Every row comes from one small tree of marks. Brackets hold a mark, then the marks that hang from it, in alphabetical order. Every link used is in the known rows. Which tree was each row made from?
Known rows
(A F (M H U)): [ -5 -11 -22 -33 -40  19  14 -18   7 -17  19 -14   9  -5   6  22   1  20
  22  12 -11   5]
(E P): [ -8   2 -11   7  -6  14  11  10  16   4  17 -12   3  -1  -4   5   1  -1
  28  -9   2  -3]
(A M): [  7 -19 -17 -22 -15  10  19  -4  -2  -1  25 -10  15  -4 -11   4   4   2
  11  25 -27 -14]
(M (H (P J)) U): [ -7  23  16 -22   8  24   1 -18  30 -28  34   0  -2 -22  -3  11   8  16
 -15  15  27  -1]
(N P): [  8  -1 -13  -5   8  -2   2  22   0  -2  19  -4   3   0 -12   8  21 -15
   5   5  13  -6]
(E (P J)): [ -6   7 -11  20  -6  23  21  11  27  15  16  -6  -1 -10 -11  -1 -10  -1
  15  -6   2 -11]
(N (F (A M)) (P E J)): [ -4 -10 -33 -14 -23  20  16  27  25  14  45  -3  15  -2 -13   2   3 -23
 -31   2 -18   4]
(M (H (P E)) U): [ -8  18  19 -38   8  19 -12 -15  31 -30  44   3   0  -8   1  13  14  15
 -17  16  25  11]
(P E J): [  7  -1   4  -6   1  12  13   9  44  27  34  13   7   5 -22 -21  -6   5
 -44  28 -11  -7]
(M (H (P E (J K))) U): [ -3  17  17 -20  13  22  -4  -9  36 -29  48   5  -3 -19  -4  11   5  13
 -26  17  25  11]
(J P): [ -4   0   4  11   7 -19  15   6   0 -10  44 -20   4   1  10  -4   5   0
   3   5  -1  -8]
(J K (P E)): [  6 -13   2  29  22 -26  10  28   4 -21  71 -14   1  -4  10  -2  -3 -10
 -17   4  -4  16]
(J (P E)): [ -4  -3   9   2   7 -17   5  10  12  -1  55 -12   3  13   8  -7   4  -1
 -12  10  -5   1]
(M H): [-13  13  -1  -7   2   6  12 -16  23  -9  14  -7   8 -12 -12   2  13   8
 -10  11  10   0]
(B (E (P J))): [-28   9  -9  15   5  10  -4   8  25  11   5   0  -7  -4 -13 -12 -16  -4
 -12   6   1  -1]
(N F): [ -2   0 -19 -20  -6   9  17  10  13 -12  25 -20  25  -4  -3  -8  16   6
 -11   0 -12   9]
(R K): [ 15  -5  -3   3  -1   9   7   7   4 -15   2 -27  12  13 -31  -9  15   5
   6  24   0   5]
(A (F N) (M (H P) U)): [-18  -7 -16 -32 -33  36   4 -24  22 -36  33 -16   9  -5   8  22   5  14
  12  13 -18   7]
(A (F (N (P J))) M): [ -7 -20 -35  -8 -35  27  15   0  14  -7  21 -15  11   3  -4  10   2  -3
  10  13 -33  -5]
(F (A (M U)) (N P)): [-25 -12 -23 -24 -36   7  18   5  16 -23  61   0   8 -17   3  12  -8 -16
 -15  29 -32 -19]
(N F (P J)): [  7   6 -28   5   0  18  16  29  13   2  24 -13  11 -11 -14  -1  16 -13
 -13  -6   5   5]
(N (F (A M)) (P J)): [ -5  -7 -38  -5 -23  18  25  23  12   3  32 -13  16 -14 -11   6   6 -22
 -16  -3 -15  -5]
(F N): [-15   2  -6  -8  -3   8  14  -2  27 -19  39  -6  13  -7  -5 -11   4   3
 -21  26 -22 -10]

Which tree is each row?
[-33 -15 -20 -21 -36   8  28  -9  25 -16  50  -6  19 -13  -3  -2 -10 -10
 -25  31 -50 -23] -> (F (A M) N)
[ -9   1  -8  -7   1  10  -1  14  27 -12  48   2   5   2  -9  -3  10 -11
 -24  22 -11  -1] -> (F (N (P E)))
[-25 -14 -19 -30 -36   8  11   8  24 -15  69   6   7  -9   1   9  -9 -17
 -26  31 -35 -14] -> (F (A (M U)) (N (P E)))
[-18 -11 -32  -9 -34  29  11 -13  16 -17  18 -17   9  -2  -3  19   8   0
  14   8 -22   5] -> (A (F (N P)) (M H))
[ -3  -7 -29   3  -8   9  14  40  27   1  48  -3  13  -9 -11   0   4 -26
 -41  -5  -7  13] -> (N (F A) (P E (J K)))
[ -7 -11 -15 -36 -30  29   3 -20  11 -26  19 -17   8  -1   6  25  10  14
  23   6  -8   7] -> (A F (M (H P) U))
[  3   1  16 -16  23  28  -7   2  40   1  29   0   8  13 -20  -9  17  -8
 -32  12  -1  -6] -> (H (P E J))
[-11  -3 -32 -16 -14   3  12  27   8  -9  31 -16  18  -5  -3   8  19 -23
 -11 -11  -4   4] -> (N (F A) P)
[ 13  -8   0  12  12   7  16  21  39  13  43  11   5  -6 -21 -17 -11  -2
 -48  24 -10   3] -> (P E (J K))
[-22 -12 -28 -14 -38  28  16 -23  22 -17  18 -18  14  -2  -2  12   3   9
   9  12 -31   4] -> (A (F N) (M H))
[-33  -3 -17  -9 -21  -1  15   9  26 -17  46  -2  10  -9  -3   2   2 -23
 -30  17 -22 -19] -> (F A (N P))
[-18  -5 -21 -35 -24  17  18  -3  17 -23  39 -19  25 -12   3   6   9  -1
 -13   1 -20   4] -> (N (F (A (M (H P) U))))
[  1  -3  -3 -34 -10  25   7 -19   6 -23  37  -7   7 -15  -3  18   8  10
  12  22  -4  -4] -> (A (M (H P) U))
[-28 -17 -22 -21 -32   9  12   7  27  -8  60   3  11  -3  -6   6  -5 -25
 -28  26 -40 -15] -> (F (A M) (N (P E)))
[-31   0 -16   1 -21   5  22   9  34  -8  45   1   8 -15  -9  -3  -6 -22
 -38  20 -23 -24] -> (F A (N (P J)))
[ -5 -12 -31 -36 -25  10   4  28  13  -4  53  -6  16   2  -1  12  11 -19
 -17   1 -14  12] -> (N (F (A (M U))) (P E))
[-12 -11 -27 -36 -32   7  25   6  11 -16  41 -17  27 -12   4   2   3   1
 -13   7 -28   0] -> (N (F (A (M U))))
[-18  -5 -26 -33 -32  10  25  -1  15 -17  39 -18  25 -16   3   4   4   3
 -14   6 -23   3] -> (N (F (A (M H U))))
[  7  -5  13  -3  30  25  -5  10  36  -8  36  -1   7   5 -19  -6  13 -12
 -34   8   0   1] -> (H (P E (J K)))
[-12  -4 -35 -24 -25  11  13  17   4 -16  40 -14  15 -15   0  18  13 -17
  -4  -5  -5   7] -> (N (F (A (M H U))) P)
[-36  -6 -24 -10 -32  12  19  -6  24 -18  49  -4   9 -17  -6  12  -2 -22
 -19  21 -30 -17] -> (F (A (M H)) (N P))
[ -8  -7 -23   9 -13  11  11  13  23 -17  19 -12   8   1  -2   3   6  -5
  -8   1 -11   4] -> (A (F (N (P (J K)))))
